Each row was made from one small tree. Brackets hold a mark, then the marks that hang from it, in alphabetical order. Every link used is in the known rows. Write each row's tree.
In the rows, zero is written as 128.
Known rows:
(dufer kilogol kuge (rusokag (neruris fuveg))): [129 157 119 145  86 122 165 148  95 134  59 164 106 125  69 108  63 159
 120 194 132 162 150  80 173  83 131  98 120 145 156]
(kilogol (neruris fuveg (rusokag (dufer kuge)))): [138 168  94 127 147 178 111  96 118 186 141 156 106  96  83 117 128 140
  80 107 165  97 192  94 115 105 137 133 158 120 129]
(ribesim borugeg (kuge (dufer rusokag))): [140 110 147 203 131  51 169 120 114  98 153  59 200 161 146 130  77 131
 146 174 106 105  76 113 173 143 110 164  90 111 135]
(borugeg kuge): [136 117 164  61 113 120 176 132 128 113 149 173 144 140 154 136 159 109
 156 115 147  84 115 155  98 135 105 151 131  87 142]
(rovot rusokag): [ 89 113 146  74 154 144 136 124 131 116 103  81 139 163 164 136 129 125
 159  65 102 104 116 156 104 140 120 116 197 116 140]
(kilogol (neruris fuveg (rusokag dufer))): [136 160 103 117 143 183 103  81 134 192 166 150 103  86  95 118 128 134
  77  82 177  91 174 112 104 110 141 140 175 119 128]
(rusokag dufer (neruris fuveg)): [ 83 126 192 120 135 122 136 120 104 217 161  98  58  80 128 132 131 151
 115 130 157 105 139 121 142 100 121 163 131 105 111]
(rusokag (dufer kuge) (neruris kilogol)): [100 122 198 131 138 134 130 168  95 169 133  80  83 126 114 156 157 148
 143 184 107 122 158 135 121 144 132 182 106 128 102]
(ketim (kuge (dufer kilogol))): [117 151 130 158 130 127 121 145 141  49 140 176 153 103 146 129 123 127
 128 133 159 164  81 141 123 115 174 130  77  90 130]
(neruris fuveg (rusokag dufer)): [128 162 130  83 141 161 128 108 126 180 138 115 102  51 109 128 155 124
 119  89 190 111 148  97 121  89 127 116 153 100 124]
(kilogol neruris): [125 134 116 127 136 169 114  88 153 142 164 165 153 154 133 135 105 138
 104  85 125  69 127 160  88 150 139 154 171 123 128]
(rusokag (dufer kilogol kuge)): [115 160 123 156 129 147 141 171 122 108 126 152 123 117 130 125 110 141
  97 149 139 127 162 112 127 106 129 145  90 118 131]
(kuge dufer (ribesim (borugeg rovot))): [208 121 118 161 134 100 125 130 132 143 131 109 157 139 144  97 125 115
 127 149  79 155  74 136 188 157 141 116 114 148 119]
(rusokag dufer (neruris kilogol)): [ 97 110 209 112 131 142 117 144 121 178 173  71  77 109 133 158 153 141
 137 147 128 112 132 160 103 151 139 191 127 124 101]
(dufer kuge rusokag): [143 135 108 129 121 128 172 140 102  83  38 121 179 180 100 104 123 135
 136 146  72 122 130 115 133 129  99 108 121 105 150]
(neruris fuveg kilogol (rusokag (dufer kuge))): [146 168 141  68 139 168 120 143 103 177 111  99 106  56  75 141 195 112
 148 162 179 122 171  98 100 120 137 118 130 115 113]
(kilogol (neruris fuveg rusokag)): [140 160  98  99 134 182 108  71 143 183 153 167 125  96  96 133 115 133
 104  82 175  84 150 120 102 116 148 121 193 127 132]
(kuge ribesim): [111 134 106 105 129 122 135 102 140 138 113 131 170 160 173 123 127 127
 153 104  88 143  97 135 132 175 116 115 153 122  93]
(ketim (kuge dufer)): [115 136 144 147 149 118 127 133 133  60 129 147 163 120 152 132 152 123
 141 120 135 146  76 150 118 131 156 137  84  75 123]
(ribesim (borugeg rovot) ketim kuge): [120  67 134 122 144  43 104 110 170 124 185  91 181 135 162 202 143 101
 147 131  91  59 105 137 132 133 146 148 106 152 129]
(borugeg kuge rovot): [195  91 159  39 112 129 165 142 165 142 125 186 135 130 132 138 191 106
 120 105 120  89 109 183 103 118 131 127 152 111 157]
(dufer (kilogol neruris) kuge): [133 174  86 161 116 167 127 139 136 106 126 214 146 148 106 137  69 150
  99 154 135 116 166 118 121 118 155 129 132 148 142]
(neruris fuveg rusokag): [132 167 127  61 134 161 130  93 139 168 124 134 132  66 110 145 140 120
 151  84 188 103 117 107 118  95 133  92 177 108 131]
(ketim (kuge (ribesim borugeg))): [113 133  82 118 159  79 114 113 131  83 137 124 209 129 174 151 133 100
 159 139 123 185  75 107 130 191 155 142 102  85  80]
(kuge dufer): [143 137 174 153 129 145 145 133 129 107 135 131 133 135 142 107 126 135
 139 109 118  93  82 167 136 115 126 127 114 112 143]
(rusokag (neruris kilogol)): [105 114 209  87 119 139 124 126 137 165 157  97 113 127 134 179 137 137
 180 140 121 103  94 171 100 161 148 162 158 138 109]
(ketim kuge): [ 90 131 126 101 151 118 126 121 148  70 131 146 189 121 162 165 151 114
 149 104 141 135  81 143  91 147 156 141 115  68 108]
(rovot (kuge (ribesim ketim))): [ 76  99  85 129 128  87 115  98 155 118 132 111 147 185 134 139 130 125
 146  99 106 131 135 111 111 140 102 121 152 138  76]
(ketim (kuge (dufer (kilogol neruris)) ribesim)): [120 154  81 181 128 122 103 121 133  76 135 194 154 133 148 103 110 134
 106 143 129 206 107 124 143 151 176 124  90 115 105]
(ribesim borugeg): [156 132 134 115 149 110 131 119 135 115 178  92 190 121 151 163 102 103
 160 124 145  81  70 129 124 161 132 161 130 108 123]
(borugeg ribesim): [136  96 137 103 148 159 119 119 135 129 104  85 153 122 160 161 151 104
 142  78 130 118 106 171  84 165  78 119 152 127 145]
(rusokag (dufer kuge) (neruris fuveg)): [ 88 139 183 136 141 116 148 143  81 206 124 108  64  96 109 131 133 157
 120 165 136 113 166  96 161  93 114 156 106 110 113]

Which tree is each row?
[ 92 158 165 151 119 125 143 156  92 193 136 146  50  77 101 129  95 161
 102 184 167 139 176  85 168  76 136 146 102 128 122] : (rusokag (dufer kilogol kuge) (neruris fuveg))
[148 155 144  88 144 179 112 156 128 124 121  86 128 103 100 157 189 117
 151 139 136 127 161 128  81 149 145 143 132 125 113] : (neruris kilogol (rusokag (dufer kuge)))
[ 91  77 141 168 133 108 102 123 133  99 133 101 120 127 170 164 142 119
 136 114 121 117 135 159 112 129  89 116  89 165 159] : (borugeg (ribesim ketim (kuge (dufer kilogol))))
[ 86 146 174 134 113 133 128 135 117 203 173 137  45  62 119 131  93 156
  97 147 188 129 150 111 152  82 143 154 122 127 119] : (rusokag (dufer kilogol) (neruris fuveg))
[177  74 157  20 128 129 161 149 150 141  98 145 115 152 139 129 191 104
 128  86 100 106 132 181 105 121 127 112 190 120 170] : (borugeg kuge (rovot rusokag))
[138 145 102 196 115 152 121 120 166 106 160 147 116 149  81 122  71 151
  97 108 172 129 138 117 122  88 138 139 159 146 125] : (rovot (kuge (dufer (kilogol (neruris rusokag)))))
[164 106  94 106 156 101 116 127 135 161 121  71 156 144 162 120 136 106
 123 116  76 163 112 121 156 177 131 127 160 139 104] : (kuge (ribesim (borugeg (rovot (rusokag dufer)))))
[100 126 145 198  97  95 173 125 139  90 120 128 164 159 144 116  75 158
 118 154 109 128 100 134 154 108 118 130 104 125 146] : (ribesim (kuge (dufer kilogol rusokag)))
[191 101 114 152 104 136 143 141 184 117  92 134 131 150  76 109 117 139
  77 116 116 138 104 152 135  81 139 102 160 145 147] : (borugeg (rovot (kuge (dufer kilogol rusokag))))
[130 177 115  96 124 169 122 119 138 167 147 144  94  35 103 126 126 128
 104 103 214 130 155  90 125  76 144 109 148 115 132] : (neruris fuveg (rusokag (dufer kilogol)))
[172  52 123 101 156 138  67 136 160 100  91 115 117  98 136 158 226  86
 109  82  98 140 117 190  88 128 130  87 104 154 167] : (borugeg (ribesim (ketim (kuge dufer))) rovot)
[183  84 172 110 127 135 155 149  96 112 115 127 107 126 148 117 181  96
 140 119 148 126 123 175 108 145  61 133 101 116 177] : (borugeg (kuge dufer) ribesim)
[131 156  66 147 119  96 108 148 119  86 125 172 156 142 136 140  89 117
 150 182 109 157 150  77 165 142 146 106  83 170 118] : (dufer kilogol (kuge (ribesim borugeg ketim)))
[118 149 112 158 124 174 112 131 148 133 181 164 108 111 132 116  95 143
  61 109 158 109 158 138 103 121 147 165 127 126 131] : (rusokag (dufer (kilogol neruris)))
[130 122 122 128 107 106 153 139  84 135  35  96 144 191  96 109 129 147
 161 198  39 185 138 104 154 174 113 113 127 146 110] : (dufer (kuge ribesim) (rusokag (neruris kilogol)))
[146 163 145  33 124 173 115 111 137 174 131 113 127  57  90 160 177 104
 178 127 191 106 116 126  85 133 149  99 172 123 117] : (neruris fuveg kilogol rusokag)
[123 135 129 188 112 127 143 139 157  96 144 134 129 154 105 122  78 144
 116 126 166 128 110 129 128  92 123 136 135 129 121] : (rovot (kuge (dufer kilogol)))
[170  51 132  78 170 171 101 147 147 165  61  40 102 122 145 139 195 101
  89  54  89 148 146 186  93 144  93  99 192 152 169] : (borugeg ribesim (rovot (rusokag dufer)))
[151 117 148 163 100 115 137 125  99 139  84  95 113 169 120  69 124 146
 145 166  58 186  98 140 174 165 121 116 118 149 118] : (kuge (dufer (rusokag (neruris kilogol))) ribesim)
[170 111 144 122 115  78 113 146 113  72 219 161 112 108 138 136 137  87
 159 156 164  74 124 125 137 117 138 157  52 140 164] : (ribesim (borugeg (kuge (dufer kilogol))) ketim)
[103 128 203  70 115 131 130 116 118 207 148 107  94  90 115 168 142 133
 176 160 156 100 101 147 115 138 143 139 156 129 107] : (rusokag (neruris fuveg kilogol))
[111 162  96 161 128 135 135 164 117 121 111 151 128 130 140 108 111 142
  98 157 115 168 170  99 148 131 124 132  93 126 110] : (rusokag (dufer kilogol (kuge ribesim)))
[115 118 110 183 126 102 144 118 140 122 116 106 146 187 123 101 107 142
 131 122 110 156 109 117 149 132 100 126 142 125  86] : (rovot (kuge dufer ribesim))
[136  58 146  59 128 121 120 130 113 105 134 135 106 123 157 156 210  75
 156  95 143  95 154 166  70 149  64 126 106 134 168] : (borugeg kuge (ribesim ketim))
[123 153 114 173 131 140 110 131 142  60 153 196 147 114 135 124 110 135
 104 131 158 157 102 143 117 122 182 142  87 102 133] : (ketim (kuge (dufer (kilogol neruris))))
[101  57 140 164 134  99 114 113 118  96 100  68 133 150 157 143 161 114
 137 109  86 115 134 156 112 137  67 112  94 151 163] : (borugeg (ribesim ketim (kuge (dufer rusokag))))
[132 162 119 115 128 178 114 130 158 114 157 132 118  81 127 143 118 133
 110  79 169 134 146 118 110 105 152 137 149 127 132] : (neruris (rusokag (dufer kilogol)))
[119 174  80 145 112 129 143 150 127 101  86 190 162 154 139 125  86 142
 137 169 106 177 141  97 158 138 137  95 116 150 114] : (dufer kilogol (kuge ribesim))
[ 63  93  91 134 157 100 134 128 125 141  96  34 116 198 143 103 125 137
 118  87  98 179 171 100 123 146  86 135 195 121  82] : (rovot (kuge ribesim) (rusokag dufer))
[119 116 154 103 104 119 159 101 112 163  92 109 116 127  99 111 106 145
 134 128 119 117 104 123 143 114 112 119 156 113 142] : (dufer (rusokag (neruris fuveg)))
[168  97 155 113 129  73 118 138 107  82 210 136 119 120 144 135 162  82
 168 145 143  58 117 131 130 125 125 161  55 127 158] : (ribesim (borugeg (kuge dufer)) ketim)
[119 119 125 152 123 108 101 113 122 109 133 138 113 155 161  89 152 126
 149 115  72 131 116 141 156 136 124 100  90 153 121] : (kuge dufer (ribesim ketim))
[152 145 161 174  84 134 154 136 110 129 114 149  81 108  90  78  73 158
 111 159 143 146 101 129 175  77 138 108 108 139 167] : (kuge (dufer kilogol (rusokag (neruris fuveg))))
[175 156 111 186  90 161 138 121 119 118 121 181 106 122  80  58  73 150
  75 146 148 125 126 134 151  90 139 106 116 140 175] : (kuge (dufer (kilogol (neruris fuveg)) rusokag))
[145 161  51 154  91 124 159 146 111  80  34 171 172 174 104  82  76 145
 118 180  80 199 147  83 167 136 120  81 115 146 137] : (dufer kilogol (kuge ribesim) rusokag)
[126 132  87 129 149  83 117 133 101 104 111 125 174 164 146 142 134 110
 172 160  74 126 137  90 157 163 120 117  92 142 105] : (dufer (kuge (ribesim borugeg ketim)))
[ 52  80  83 106 148  88 109 110 138 116  98  61 123 212 143 126 134 125
 157  75  86 152 163 108 116 142  97 105 198 150  93] : (rovot (kuge (ribesim ketim)) rusokag)
[121 171 101 165 128 160 128 147 111 151 138 179 103 104 100 108 102 147
  64 158 162 118 190  99 129  99 137 144 104 123 132] : (rusokag (dufer (kilogol (neruris fuveg)) kuge))
[128 139  88 187 102 133  79 111 132 110 161 199  93 147 138  81 104 139
 103 131  98 147 146 133 155 129 153 104  97 187 131] : (kuge (dufer (kilogol neruris)) (ribesim ketim))
[155 136  97 181 114  89  87 132 121  89 178 147 122 123 150 100  97 113
 142 161 115 154 109 108 183 138 149 115  66 178 127] : (kuge (dufer kilogol) (ribesim borugeg ketim))
[ 71  99  89 113 149  99 136 112 137 130  84  55 145 214 143 123 109 135
 152  83  94 170 142 107 123 154  94 112 219 130  87] : (rovot (kuge ribesim) rusokag)
